Each row was made from one path, in order. Every step used is in the known rows, and no mark comes twice. Write each row's path.
Known rows:
dubof -> gize -> ledap: [8, -3, 5, -17, -32, 16, 7, -47, -11, 9, -3, -12, -39, -5, 5, 13, -4, -18, 29, 2, 5]
ledap -> gize -> dubof -> mokebuz -> pimas -> sumavad -> rupura -> fede -> maram: [13, 10, 3, 8, -10, 3, 4, -15, -18, 21, -15, 12, -34, 8, 26, 8, -18, -5, 26, 18, -10]
maram -> fede -> rupura -> sumavad -> pimas -> mokebuz -> dubof -> gize: [-1, 10, -29, 7, -28, 6, -4, -24, -10, 46, -19, -16, -50, 20, 23, 20, -14, -22, 14, -3, -6]
fede -> rupura -> sumavad -> pimas -> mokebuz: [10, 22, -33, 15, -24, 6, -4, -17, -5, 20, 12, -21, -21, 11, 52, 17, -15, -12, 18, -1, 13]
dubof -> mokebuz -> pimas: [10, 9, -28, 8, -13, 13, -9, -1, 11, 34, -8, -6, -25, 12, 28, 11, -25, -28, 23, 11, -2]
pimas -> mokebuz -> dubof: [23, 26, -31, 15, -19, -1, 0, 1, 16, 23, -23, -19, -31, 23, 20, 17, -19, -31, 13, 0, 11]
mokebuz -> pimas -> sumavad -> rupura -> fede -> maram: [17, 15, -6, 10, -9, -2, -1, -5, -21, 25, -18, 6, -31, 22, 34, 14, -10, -4, 26, 8, -13]
maram -> fede -> rupura: [-2, 29, -19, -15, -12, 8, 6, 8, -28, 23, -12, -21, -27, 19, 11, 2, 12, -15, 36, -21, 15]
dubof -> mokebuz -> pimas -> sumavad -> rupura -> fede: [3, -4, -13, 8, -13, 14, -9, -14, -13, 28, -6, -11, 3, 15, 17, -19, -18, -26, 24, 24, -25]
pimas -> sumavad -> rupura -> fede: [4, -3, -7, 7, -15, 14, -5, -12, -19, 24, -6, -16, 2, 13, 13, -16, -13, -25, 24, 17, -21]
ledap -> gize -> dubof -> mokebuz: [-2, -3, 6, -2, -17, 20, 2, -27, 12, 25, 3, -13, -24, -26, 9, 4, -34, -28, 25, 21, 8]
ledap -> gize -> dubof: [10, 7, 8, -2, -25, 27, 19, -13, -5, 7, -12, -2, -43, -28, -7, 16, -26, -26, 26, 10, 25]
bomo -> maram -> fede -> rupura -> sumavad: [2, 23, -24, 9, -25, 15, -12, -9, -54, 32, -29, -18, -28, 1, 13, 0, -8, -33, 22, -22, -7]
pimas -> sumavad -> rupura -> fede -> maram: [14, 13, 1, 8, -10, -2, -1, -9, -21, 25, -14, -1, -28, 17, 32, 13, -9, -3, 27, 5, -13]
bomo -> maram -> fede -> rupura -> sumavad -> pimas -> mokebuz -> dubof: [19, 35, -38, 21, -26, -5, -4, -2, -8, 25, -25, -13, -41, 20, 32, 14, -13, -23, 15, 0, 15]
gize -> dubof -> mokebuz: [-2, -2, 5, -1, -16, 16, -4, -25, 18, 39, 0, -20, -22, -23, 18, 11, -33, -28, 25, 22, 7]
bomo -> maram -> fede -> rupura -> sumavad -> pimas -> mokebuz: [9, 23, -30, 21, -27, 0, 2, -16, -8, 24, 9, -21, -30, 9, 60, 10, -12, -9, 19, -8, 19]
bomo -> maram: [14, 8, 4, 22, -28, -2, 5, -2, -8, 26, -12, -26, -37, -7, 40, 6, -19, -26, 18, -13, 11]
pimas -> sumavad: [12, 11, -10, -11, -21, 12, 0, -11, 22, 28, 15, -41, -15, 15, 25, 16, -21, -28, 17, -2, -3]
fede -> maram: [18, 22, -2, 5, -12, -3, 2, -1, -9, 26, -13, -6, -46, 11, 36, 36, -10, -3, 27, -10, 6]
ledap -> gize -> dubof -> mokebuz -> pimas -> sumavad -> rupura: [1, 18, -13, -11, -9, 29, -3, -22, 2, 20, -6, -3, -20, 14, 27, 2, -28, -31, 14, 29, -5]

Write each row's path:
[5, 23, -21, -9, -8, 24, -7, -11, -1, 24, -9, -10, -17, 28, 35, 8, -20, -30, 14, 19, -8] : mokebuz -> pimas -> sumavad -> rupura
[11, 8, -19, 6, -16, 19, 1, -7, 9, 25, -12, 4, -35, -3, 15, 11, -31, -29, 24, 19, 8] : ledap -> gize -> dubof -> mokebuz -> pimas
[18, 36, -43, 15, -23, 0, -6, -2, -6, 25, -23, -12, -36, 24, 24, 17, -12, -23, 17, 3, 13] : maram -> fede -> rupura -> sumavad -> pimas -> mokebuz -> dubof
[23, 29, -40, 21, -26, 3, -9, -6, 4, 25, -20, -13, -33, 18, 27, 23, -22, -28, 13, 10, 9] : rupura -> sumavad -> pimas -> mokebuz -> dubof
[5, 2, -21, 9, -28, 5, -1, -23, 10, 43, -11, -18, -48, 17, 28, 27, -21, -21, 12, 5, -3] : sumavad -> pimas -> mokebuz -> dubof -> gize
[8, 24, -36, 14, -24, 5, 0, -16, -6, 24, 11, -20, -26, 13, 52, 13, -11, -9, 21, -6, 17] : maram -> fede -> rupura -> sumavad -> pimas -> mokebuz
[0, 24, -30, 3, -22, 20, -14, -9, -52, 31, -26, -17, -24, 5, 5, 3, -7, -32, 25, -19, -9] : maram -> fede -> rupura -> sumavad
[3, 21, -25, 5, -22, 22, -20, -10, -49, 26, -26, -19, -17, 3, 6, 8, -13, -37, 19, -13, -16] : fede -> rupura -> sumavad
[11, 12, -13, -10, -35, 12, -2, -49, -23, 7, -14, -5, -42, 5, 8, 14, -3, -20, 24, 8, 3] : fede -> rupura -> sumavad -> pimas -> mokebuz -> dubof -> gize -> ledap
[1, 19, -14, -11, -8, 26, -7, -20, 7, 29, -8, -8, -18, 16, 34, 8, -28, -31, 14, 30, -6] : gize -> dubof -> mokebuz -> pimas -> sumavad -> rupura
[11, 9, -20, 7, -16, 16, -4, -6, 14, 35, -14, 0, -33, -1, 22, 16, -30, -29, 25, 19, 8] : gize -> dubof -> mokebuz -> pimas
[3, -1, -14, 4, -26, 10, -4, -17, 0, 45, -24, -18, -47, 14, 8, 25, -20, -30, 14, 1, -12] : mokebuz -> dubof -> gize
[23, 29, -35, 16, -23, -1, -3, -1, 15, 22, -15, -15, -34, 21, 29, 24, -19, -23, 15, 11, 16] : sumavad -> pimas -> mokebuz -> dubof
[10, 16, -30, 13, -31, 22, -21, -15, -26, 29, 1, -11, -27, -5, 30, 27, -23, -18, 23, 15, 1] : rupura -> sumavad -> pimas
[19, 16, -24, -6, -20, 13, 0, -2, 23, 27, 6, -27, -22, 25, 28, 18, -23, -30, 16, 2, -3] : mokebuz -> pimas -> sumavad
[4, -5, -7, 7, -15, 16, -5, -17, -11, 29, -10, -7, -3, 6, 14, -16, -21, -27, 24, 30, -18] : gize -> dubof -> mokebuz -> pimas -> sumavad -> rupura -> fede
[14, 6, -8, -9, -35, 9, 5, -47, -4, 7, -6, -6, -45, 4, 13, 18, -6, -15, 25, 12, 11] : sumavad -> pimas -> mokebuz -> dubof -> gize -> ledap
[1, 19, -20, -10, -6, 23, -11, -17, 4, 29, -3, -12, -13, 25, 37, 4, -24, -31, 13, 24, -12] : dubof -> mokebuz -> pimas -> sumavad -> rupura
